Each row comes from the steps of one path. Every step used is in the known rows, and no mark comes twice. Write the path behind each row, first mark first.
Known rows:
C/G/Y/Q/P: [ 33 -45  53   7 -50 -47 -68  28   3  -9  11  -2  32 -11 -34 -11   5  41
   8   0  39 -18  35  74 -19  39   1  52 -19  67  51 -33 -75 -34  40  44
 -30 -61 -62  22   3  24  -6 -26  30 -12 -41  50]
Y/Q/C: [ 24  -8  35  22 -35 -44 -22  -6  12  16  21   9 -15   6   1  14  -1   7
  11   7  19 -58  47  56 -26  40  23  20  20  47  46 -19 -64 -36  23  27
 -29 -54 -60  15  -8  37  22   4  43 -24  11  35]
G/H/J: [ 11  11  40 -10 -11  -6 -55  41  18  24  25  21  19  37  18  -4  22  32
  11 -32  31 -56  19  37 -30  67   3 -22  -7  21  -2  -3 -50 -40  38  19
 -19 -53 -47 -10 -24  30  -3 -66  14 -14 -15  15]
C/G: [ 27  11  37 -13 -32 -38 -28  30  -6  10  36  26  16   2 -21  -6  -3  26
  11 -23  22 -30  16  21 -21  60 -11  24  27  37  12 -15 -37 -12  16  28
 -17 -52 -53  17   4   5   5 -50   1  15 -13  24]
P/Q/Y/G: [ 27  30  18  33 -47 -59 -27  29  35  40  15  44   3   4 -20 -26  17  14
   7   1  23 -47  -4  27 -10  23  -7  22  64  47  -4  13 -50 -52  19  -8
  -4 -81 -43  25  -2  38  18 -58  45 -27 -18  29]
P/J: [ 12  12  23  18 -23 -25 -11   8 -21  22  24  38   7  11  -9  -8   8   7
   1   1  27 -43  19  39 -35  65  -3  20  -2  35   6 -25 -51 -18   5   3
   3 -30 -41  32   0  -4   4 -36   5  30  11  26]
Q/Y: [ 14  12   5  22 -48 -42 -27  13   8  21  28  34  -4  21 -22 -18  21 -16
   7 -15  28 -41  21  27 -16  52   3  15  24  45  14  -2 -65 -19  27 -12
 -18 -39 -33  28   5  37   8 -37  30   3 -10  32]
J/H/G: [ 17  13 -10 -26 -27 -44 -47  23 -11  30  23  38   6  -1   3 -12  16  53
  40  -3  11 -34  32  27 -10  22 -12  36  11  31  12   1 -69 -39  -7   4
   1 -57 -61  30 -20  10  42 -82  -8  11   6  48]
P/Q: [ 23  21  19  14 -33 -30 -29   8   7  21  17  23  -4 -15 -14   1  -4  48
   9  -1  20 -39  10  36 -19  58 -11  11  27  28 -11  -7 -27 -24  25  20
  -9 -77 -54   6  10  20  25 -43  27  11 -10  39]
G/Y/Q/P/J/H: [ 27 -56  29  11 -55 -44 -68  -4 -18 -10  21  -8  20  -1 -14  -8  18  33
  19  18  27 -27  29 102 -34  36  15  47 -41  66  59 -31 -96 -60  22  16
   6 -34 -47  47  -2  25  15 -34  10  -1  -5  50]
J/H/G/Y: [ 46 -28  -4 -18 -39 -44 -66  19  -8  23   6  34   3   6 -15 -13  26  72
  43   7  37 -22  34  36 -12  19 -11  30  -8  45  12  -5 -93 -35  18  -5
   7 -51 -52  31 -22   9  20 -83  -6   1  -9  56]
Y/Q: [ 26   4  24  16 -32 -43 -25  12  -1  12  17  17  -2 -21  19   4  -3  13
  19   0  17 -43  26  51 -22  47  -7  37   4  43  12   0 -54 -37  21  34
 -33 -57 -57   7 -24  34  22 -24  41   2   2  43]
P/J/H/G: [ 19   1   5 -18 -26 -43 -25   6 -32  27  23  44   2   9   2 -14  18  41
  30  15  20 -41  25  43 -18  30  -2  40  -7  37  10 -14 -81 -45 -25  -4
  12 -36 -56  43 -18  -7  30 -82 -11  15  17  35]
J/H/G/C/Q: [ 32 -38  11 -33 -26 -44 -70  33  -6  20   5   6  16  29  13  28   5  64
  59  34   7 -20  41  61 -28  47 -16  17  38  32  18 -33 -71 -46  -6  -2
 -12 -61 -91  28 -25  28  27 -68   0 -31  14  65]
H/J: [ 16  27  20 -10 -28 -13 -41  32   2  12  28  39   0  13  13 -13  16  16
  -2 -44  53 -51  24  42 -23  69  -1  -9   2  31 -10 -11 -46 -29  20   4
 -10 -29 -40   3   7  25   4 -48  25  -1 -25  18]
J/H/G/C: [ 32 -19  10 -33 -30 -41 -54  14 -14  31  11  38  15  26 -14  14  23  49
  45  29  24 -36  32  25 -26  31  -5  24   4  37   1 -23 -89 -31  -2   2
   0 -60 -82  31 -20  11  27 -67  11 -30   5  53]
P/J/H: [ 19  -1  14 -12 -36 -31 -33  -2 -27   8  41  21   6   9  -5  -8  12  23
  13   4  17 -43  12  52 -35  59   2  25   4  36  25  -6 -63 -38  -1   4
  17 -21 -38  36  -5   1  27 -60 -13  29  32  23]
H/G/C/Q/Y: [ 30 -40  12  17 -41 -57 -59  39  20  42   2  24   7  49  -8  11  27  21
  35  26  29 -22  38  50 -18  45  -8  14  41  50   8 -45 -85 -38   7 -26
 -29 -52 -82  39 -23  48  -2 -46  33 -45 -18  68]
V/Q: [ 24 -10  21   2 -33 -20 -10  20 -18  13  14  19   7  11  16   9 -22  14
  21 -25  18  -6  22  43 -34  68 -14  20  -7  54  12 -15 -26 -18  20  14
  -7 -57 -44  32  -9  21  21 -66  39  31 -14  32]
P/Q/Y/G/C: [ 47   0  36  30 -44 -49 -42  26  34  42  -2  50  16  27 -42   1  23  13
   1  22  34 -50  -6  23 -30  29   3  11  57  44 -16  -9 -59 -45  28  -1
  -5 -80 -64  21  -2  38   5 -49  57 -67 -22  43]
P/Q/V: [ 54  32  25   8 -22 -53 -33   0  -8  23   6  34   8   5  -3   9 -10  48
  -8  -3  27 -42  25  35  -9  58  -9  15  24  31 -19 -12 -26 -40  43  35
 -15 -57 -45  14  -7   9  24 -54  38   3 -16  52]
G/Y: [ 41 -16  18  19 -40 -29 -57  14  -4  12  12  26   4  12 -16 -11  13  32
  21   2  41 -33  33  34 -24  53  -1   8  -7  48   2  -9 -63  -3  48  -5
  -5 -41 -37  14  -4  14  -7 -37  17  13 -19  43]
J/H/G/C/Q/Y: [ 28 -52  -1 -11 -46 -62 -72  32  11  23  10  14   5  46  -9   8  28  42
  52  27  19 -26  36  60 -18  44  -6  15  47  41  34 -34 -97 -52  -1 -25
 -11 -53 -82  38 -21  50  19 -67  10 -51   3  65]
J/H: [ 19   8   2 -22 -36 -31 -49  10 -14   2  41  14   3   4   1  -7   9  27
  22  -9  15 -36  18  37 -22  49  -7  25  16  35  23   8 -55 -31  16   9
   7 -52 -46  20   1  21  35 -54  -6  16  18  31]
V/Q/Y/G/C: [ 45 -28  38  21 -43 -42 -24  30   8  34  -8  39  29  45 -12   4  14 -19
  17   7  34 -20  15  35 -44  39   4  26  21  74   9 -18 -67 -38  16 -15
   1 -64 -63  45 -17  37  -3 -66  63 -45 -14  38]
Q/C/G: [ 27  -2  57 -14 -32 -47 -28  15   4  13  39  18   8  24 -34   1  -3  20
  -7 -14  25 -45  35  22 -19  52  21  14  43  47  53 -26 -45 -17  20  26
 -11 -52 -68  21  21   6   4 -18  -2  -9  -8  15]

Write each row's path:
[ 16  -3  40   6 -22 -37 -58  50  24  27  -5  -4  57  33  -6   7  13   4
  14  18  15 -23  43  56 -26  35 -10  14  32  59  10 -43 -52 -57   7  -4
 -11 -63 -85  28  -2  21  -3 -28  26 -38  -7  68]	Y/G/C/Q/P
[ -5  15  32  14 -34 -25 -20  10 -18  14  29  14  28  19 -25 -15  13  -8
  -8   1  29 -33  26  52 -25  53  11  27 -29  51  15 -44 -56 -25   2   7
   1 -38 -44  43  16  -2   6 -24   7  30  -7  34]	Q/P/J
[ 26 -16  87  -7 -13 -29 -57  30  37  13  29  19  24  37 -33  20   5  76
 -14 -15  27 -60  10  49 -28  66  22 -29  44  25  30 -23 -30 -54  36  48
 -21 -85 -78 -19   4  29  -4 -52   6 -52 -36  -5]	P/Q/C/G/H/J
[ 47 -36  64   7 -48 -50 -52   7   4   3  23  17  11  29 -49   1  10  39
  -3  -3  54 -37  42  34 -28  50  23   7  28  55  55 -25 -57  -7  42  12
  -3 -42 -59  19  15   1 -18 -22   3 -18 -20  23]	Q/C/G/Y
[ 30 -22  35   3 -35 -32 -11   6  -1  15  16  13  -1  27  -2  15 -15   6
   6 -10  27 -21  42  47 -38  56  22   4  10  69  34 -33 -31 -23  20  11
   0 -56 -53  35   3  20  21 -29  39   7  -2  27]	V/Q/C
[  76  -31    7  -11  -31  -80  -71    3  -19   20  -16   33    4    0
   26    2   20   69   39   20   30  -35   59   65   -5   16   -8   53
  -23   49   27   -1 -111  -69   31   29  -16  -38  -54   34  -58   18
   27  -89   39  -33   -6   75]	J/H/G/Y/Q/V
[  3 -35  25 -18 -42 -24 -27   6 -42   0  25  -4  27  20  -7  -1  -8   8
  16 -11  17   1  24  94 -34  55   4  42 -31  77  47 -42 -51 -50 -12  10
  26 -51 -45  59  13  11  34 -64   6  39   5  32]	V/Q/P/J/H
[ 59 -42  63  15 -46 -49 -52  10  18   2  16  21   8  13 -58  11  -1  78
  -7  13  48 -34  19  43 -20  56  15   1  42  45  42 -32 -37 -22  53  27
  -1 -79 -62  11  25  10  -6 -27  10 -26 -29  31]	P/Q/C/G/Y
[ 37 -12   4  10 -33 -41 -47  28   2  31  -6  47   9   8 -13 -18  30  54
  34   7  53 -28  39  21  -8  22 -10  25 -13  45  -6 -17 -83 -14  24  -6
  -8 -53 -49  22 -26   5  -3 -66  21   6 -26  55]	H/G/Y
[ 23 -18  73  -7  -9 -40 -38  28  19  23  34   6  32  45 -38  15   5  35
   6  -6   5 -45  27  28 -35  50  17  -2  35  33  59 -21 -47 -22  34  37
 -25 -74 -79   6 -10   7 -11 -34 -10 -20   4  10]	Q/C/G/H
[ 14 -11  -3  23 -44 -49 -46  28  12  16  33  11  -8  21   6  -8  14   6
  18 -15  13 -25  28  57 -12  62  -8  11  50  42  30 -13 -54 -29  23 -16
 -21 -41 -47  25   4  58   8 -31  28   3 -11  47]	C/Q/Y
[  24  -41   -1   -9  -48  -61  -72   23   -5   11   -7    1   20  -10
  -10  -15   24   59   46   18   33  -20   50   78   -5   -2   -1   56
  -38   73   43  -21 -107  -69   13   20  -15  -70  -66   38  -21   29
   30  -55   18  -16  -18   73]	J/H/G/Y/Q/P
[  68  -36   19    1  -32  -79  -61  -13  -37   22  -16   43   13   15
   21    4   19   68   27   26   33  -41   54   68  -12   22    8   58
  -36   56   34  -29 -116  -75   13   18   -3  -20  -55   49  -62    0
   11  -90   24  -29    5   64]	P/J/H/G/Y/Q/V
[ 38 -38  64 -14 -35 -45  -7  23  -7   4  21   8  10  24 -19  18 -25  24
   1 -19  28 -14  40  45 -38  59  17  16  30  66  57 -36 -25 -20  18  31
  -4 -65 -68  33   6  12   7 -42  19   7 -19  13]	V/Q/C/G
[  31  -72   17  -12  -45  -40  -48   20  -34   17   -5   11   31   22
  -16   -7   10   56   32    7   47   14   41   88  -24   24    6   50
  -59   78   42  -52  -84  -58   -1   -5   22  -57  -53   75  -15   -2
   15 -100    5   18  -26   54]	V/Q/P/J/H/G/Y
[ 12  30  34   5  -7 -30 -27  49  23  45   7  32  43  21   4  -7  17  20
  29  -8   0 -43  10  19 -32  24 -14  12  24  38   4  16 -47 -50  29  10
 -11 -82 -52   4 -41   5  -3 -69   8 -15  17  27]	Y/G/H
[  49  -37   31   27  -37  -66  -38    3   21   27  -14   32   -7   11
   -1    4   23   49   25   36   45  -40   60   56  -14    8   21   27
   -5   60   40  -36 -101  -41   29   12  -29  -56  -67   26  -31   19
    6  -23   43  -46   -9   53]	H/G/Y/Q/C
[ 35 -35  11  -4 -39 -48 -54   7 -23  20  11  45   5  18 -10 -11  27  68
  35  25  44 -21  25  48 -23  27  -1  32 -20  50  19 -23 -96 -41  -1  -7
  20 -34 -48  50 -26  -6   7 -82 -13   8   0  44]	P/J/H/G/Y
[ 27 -22  10  17 -57 -37 -18  18  -8  23  19  22 -13  18  -7  -8  -3 -16
  15 -30  28  -6  23  46 -27  54   5  25   7  70  23 -11 -47 -18  19 -11
  -2 -60 -38  44   0  46  13 -61  49  17 -18  31]	V/Q/Y
[  47  -49   15    9  -43  -58  -56    3  -27   13   -1   33    1   -9
    7   -5   18   65   41   31   30  -33   28   78  -22   18    0   51
  -27   51   39  -21 -107  -59    2    9    2  -41  -56   48  -46   12
   17  -73    9  -17    9   48]	P/J/H/G/Y/Q
[ 32 -24  31   4 -26 -30 -57  28   3  10  11   4  15  30   7  36  -6  25
  25  20  18 -26  36  48 -48  77 -15  -2  29  31   3 -44 -41 -21  26  -3
 -23 -52 -74  18  -5  36   1 -24  22 -21   4  57]	G/C/Q
[ 13 -36  14 -27 -31 -43 -79  37   3  25   9 -12  42  32 -13  18  13  55
  46  32  10 -11  50  75 -19  35 -11  30   6  49  28 -51 -80 -60 -11   4
  -9 -68 -94  38  -9  28  29 -53  -3 -30 -11  76]	J/H/G/C/Q/P
[ 62  17  47   1  -7 -58 -64  37   6  31 -21  29  48  39  30  22   0  14
   4  15  21 -34  48  42 -32  52 -19  12  49  40  -5 -25 -56 -68  29   4
 -11 -39 -79  26 -33  14  -8 -56  38 -51  13  71]	Y/G/C/Q/V
[ 34  -7  32   4 -18 -40 -53  46  18  29  -1  15  35  25  13  18   0  18
  28  25  13 -33  32  43 -38  52 -20   8  54  39   3 -19 -44 -50  12 -10
  -8 -56 -81  17 -21  21   0 -39  24 -41  14  58]	Y/G/C/Q
[ -1 -23  16 -16 -38 -36 -61  19 -13  -3  40 -18  30  16  -5   0  -1  29
  21  -1   8 -15  33 101 -23  64   0  25  11  46  54 -40 -50 -62 -11  -4
   9 -35 -62  49  17  24  28 -47 -18  25   9  51]	C/Q/P/J/H
[ 19  22  38  16 -24 -32 -51  53  53  43  11  44  19  32  -6 -24  36  36
   2 -22  30 -63 -11  42 -17  36   5 -15  43  35  -6  16 -60 -81  35   6
 -13 -94 -53  -6 -28  47  -3 -87  36 -65 -30  11]	P/Q/Y/G/H/J
[ 34 -47  90 -25 -19 -18 -39  41  16  10  26   9  33  54  -5  26 -11  43
  -1 -39  34 -25  34  62 -43  71  19 -21   5  55  60 -29 -33 -48  27  35
 -12 -71 -73   7 -15  28 -12 -73  14 -38 -28 -10]	V/Q/C/G/H/J
[ 57  -9  39   0 -17 -49 -63  17 -13  19  -6   6  27  52  18  39  -1  18
  15  12  21 -32  55  49 -29  79  -4   6  24  31   1 -44 -49 -37  40  10
 -22 -25 -76  23 -23  19  -5 -38  29 -29   6  74]	G/C/Q/V
[ 12 -26  48 -20 -27 -42 -63  31  -1  14  14  -9  60  43  -5   7   8  12
  24  36   5 -26  28  89 -43  40  -3  22  24  60  40 -44 -66 -84 -11 -15
  26 -43 -78  52   7  11  11 -48  -4 -33  22  55]	Y/G/C/Q/P/J/H
[ 17 -14  82 -23 -15 -26 -49  41  27  13  37  19  31  57 -21   9  15  41
  -5 -27  38 -58  31  38 -29  68  29 -28  24  32  49 -23 -51 -42  31  28
 -21 -58 -75  -4  -4  20 -11 -47  -5 -42 -23 -13]	Q/C/G/H/J
[ 24   5   6  33 -56 -48 -34   7  21  21  27  39 -12   4 -31 -11  14  23
   8  -1  29 -41   0  41 -10  48  -5  12  39  38  -2   1 -42 -28  36   6
 -13 -71 -39  18  13  49  23 -38  41  -3 -29  32]	P/Q/Y
[ 12 -17  55  20 -16 -41 -49  40   7  26   0   3  58  41 -11  12   9  -5
  13  36  21 -24  28  76 -42  45  -2  19  21  57  12 -59 -61 -68  -6  -9
   2 -45 -79  42  -1   5 -15 -29  13 -26   2  57]	Y/G/C/Q/P/J
[ 38  22  44  10 -20 -30 -34  29  13  36   1  43  28  30  -6   3  13   0
  12  20  25 -51  19  12 -44  33  -6  16  26  46 -13 -13 -60 -27  18   4
   0 -56 -69  19 -10   3  -9 -45  36 -38   4  39]	Y/G/C
[  6 -10  26  -1 -39 -22 -19  22 -15  13  18  -7  30  12  -7   0 -16   0
  14 -26  24   2  33  67 -26  46  -1  32 -25  73  19 -36 -31 -29  17  18
  -3 -68 -51  42  10  27  20 -49  36  38 -31  50]	V/Q/P
[ 11  19  26  27 -23 -42 -35  47  41  48  15  32  30  40 -17 -29  37  -9
  22  -7  10 -48   6  19 -22  12   1  10  35  46  20  19 -72 -54  29  -9
 -15 -78 -50  12 -39  26  -8 -65  22 -26   2  23]	Q/Y/G/H
